What can hang from each mark
J_569: J_108
J_453: J_108
J_480: J_108 J_285
J_393: J_285
J_360: J_108 J_285
J_108: J_453 J_480 J_509 J_569
J_285: J_360 J_480

In the rows, 128 means zero.
Known rows, with every way that one mark hangs from another
(J_360 (J_285 J_480)): [140 119 103  88 131  81 137 128 138 113 124 125 129 143 177 115 154 134
 110 139]
(J_360 (J_108 J_480 J_509 J_569) J_285): [105 105 147 102 116 147 137 154 114 147 127  96 126 109  82 148 107 157
 143 124]
(J_108 J_453 (J_480 J_285) J_569): [132 155  83 149 131 145 119 144 134 161 140 162 104 120 103 141 101 121
 131 131]
(J_108 J_453 J_480): [137 120  62  87 136 129 125 135 129 132 140 140  94  97 154 128 121 140
 130 141]
(J_285 (J_360 (J_108 J_453 J_569)) J_480): [135  96 158  73 130 132 129 149 132 123 122 141 155 131 170 113 145 105
 114 118]
(J_285 J_360): [153  97  69  85 131  83 123 109 134 107 127 100 123 168 197  94 157 122
 105 140]
(J_108 (J_480 J_285) J_509): [127 172  96 178 137 107 127 124 125 141 130 127 100 131  83 135 111 144
 138 129]
(J_480 (J_108 J_509 J_569) J_285): [123 161 163 252 123 109 124 106 128 134 132 109 114 162  78 153 114 119
 137 123]
(J_480 J_285): [145 139  93 147 144  75 124  94 134 123 134 131 110 150 162 117 137 131
 116 144]
(J_480 (J_285 (J_360 (J_108 J_453 J_509 J_569)))): [123 119 177 133 135 148 124 135 124 144 126  98 151 125  96 117 120 120
 131 122]
(J_453 (J_108 J_480 J_569)): [134 126 110 154 108 126 118 127 128 140 135 164 112 121 138 157 113 134
 124 142]
(J_453 (J_108 J_569)): [143 104 128 138 108 110 120 106 134 127 135 138 125 132 168 147 130 126
 119 153]
(J_393 (J_285 J_360 (J_480 (J_108 J_509 J_569)))): [127 162 137 196 105 135 133 121 139 110 115 131 148 182 109 119 144  91
 129 111]
(J_453 (J_108 J_480)): [135 127 107 147 123 104 120 112 124 121 135 163 109 108 160 142 124 150
 120 147]
(J_360 (J_108 J_453) (J_285 J_480)): [123  95 169  58 144 116 140 135 126 116 126 132 145  86 177 117 145 145
 117 135]
(J_393 J_285): [142 118  51  87 125 105 134  85 138 104 130 131 111 138 187 106 148 128
 125 154]
(J_285 (J_360 (J_108 J_453 J_509 J_569)) J_480): [125 109 178  90 124 147 133 155 128 129 118 109 159 121 123 121 137 111
 131 114]
(J_569 (J_108 J_480 J_509)): [124 142 127 119 133 129 125 110 121 127 135 137  99  95 111 176 117 165
 150 132]
(J_285 J_360 (J_480 (J_108 J_453 J_509))): [133 145 161 175 133 117 128 131 132 107 122 111 139 142 128 117 145 112
 124 114]

Rows
[110 149 160 175 128 135 130 138 115 152 127 130 119 116  67 153  98 142
 145 116] : (J_360 (J_108 (J_480 J_285) J_509 J_569))
[122 166 141 200 105 130 139 112 138 113 121 140 129 154 101 143 132 104
 142 120] : (J_393 (J_285 (J_480 (J_108 J_509 J_569))))
[127 153 160 224 128 142 117 125 130 138 131 104 135 163  77 130 117 105
 128 117] : (J_480 (J_108 J_453 J_509 J_569) (J_285 J_360))
[136 150  83 146 131 148 114 154 134 155 134 149 122 150 109 119 112 108
 118 122] : (J_108 J_453 (J_480 (J_285 J_360)) J_569)
[116  86 161  79 135 106 140 115 117 116 125  70 135 107 135 124 137 166
 134 140] : (J_360 (J_108 J_509) J_285)
[113 105 190  81 124 151 143 157 128 140 123 107 152  91 104 141 125 136
 140 126] : (J_360 (J_108 J_453 J_509 J_569) (J_285 J_480))
[108 145 161 152 133 163 128 148 117 160 133 134 119  84  59 151  90 140
 151 120] : (J_360 (J_108 J_453 (J_480 J_285) J_509 J_569))
[127 129 156 152 138 107 133 125 133 112 132 135 129 118 159 126 143 131
 115 130] : (J_360 (J_285 (J_480 (J_108 J_453))))
[131 106 160 115 141 136 119 129 125 137 130 130 147 136 145 111 129 113
 114 126] : (J_480 (J_285 (J_360 (J_108 J_453 J_569))))
[132 167  90 169 135 110 121 132 126 136 123 116 119 160  89 112 122 132
 125 121] : (J_108 (J_480 (J_285 J_360)) J_509)
[133  92 109  66 133 112 133  92 126  94 120 125 145 145 197  83 158 129
 114 137] : (J_393 (J_285 (J_360 J_108)))
[116 106 141  93 121 171 126 162 117 146 127 103 134 105  93 129 111 130
 139 115] : (J_285 (J_360 (J_108 J_453 J_480 J_509 J_569)))
[121 113  95  91 115 152 129 131 124 123 122 148 137 143 144 108 129 120
 123 121] : (J_393 (J_285 (J_360 (J_108 J_480 J_569))))
[138 151 117 174 126  97 131  99 138  87 118 159 141 181 177  95 164 101
 108 120] : (J_393 (J_285 J_360 (J_480 J_108)))
[128 133  78 132 112 135 129 146 128 147 131 104  98 134  90 152 109 131
 146 128] : (J_108 J_480 J_509 J_569)
[129 143 164 182 119 139 126 145 135 125 123 112 141 155 105 132 134  96
 127 111] : (J_285 J_360 (J_480 (J_108 J_453 J_509 J_569)))
[120 109 100  63 119 182 127 143 125 134 128 154 138 111 139 107 122 119
 128 124] : (J_393 (J_285 (J_360 (J_108 J_453 J_480 J_569))))
[133 156  79 139 149 122 121 127 130 141 140 161 100 106 125 128 112 136
 127 136] : (J_108 J_453 (J_480 J_285))
[123 128 152  69 132 150 140 124 130 106 114 125 163 104 141  92 151 121
 133 125] : (J_393 (J_285 (J_360 (J_108 J_453 J_509)) J_480))
[122 138 130  95 140 162 124 121 122 134 141 141 101  62 103 177 109 164
 154 136] : (J_569 (J_108 J_453 J_480 J_509))
[132 157 126 126 153 144 110 120 127 135 139 183 122 111 127 141 119 142
 121 126] : (J_569 (J_108 J_453 (J_480 (J_285 J_360))))
[137  74 134  82 123 110 126 124 124 117 125 109 141 160 176 115 143 119
 112 127] : (J_285 (J_360 (J_108 J_569)))
[115 107 185 103 119 123 144 146 126 131 118 102 151 122 110 140 134 137
 134 123] : (J_360 (J_108 J_509 J_569) (J_285 J_480))
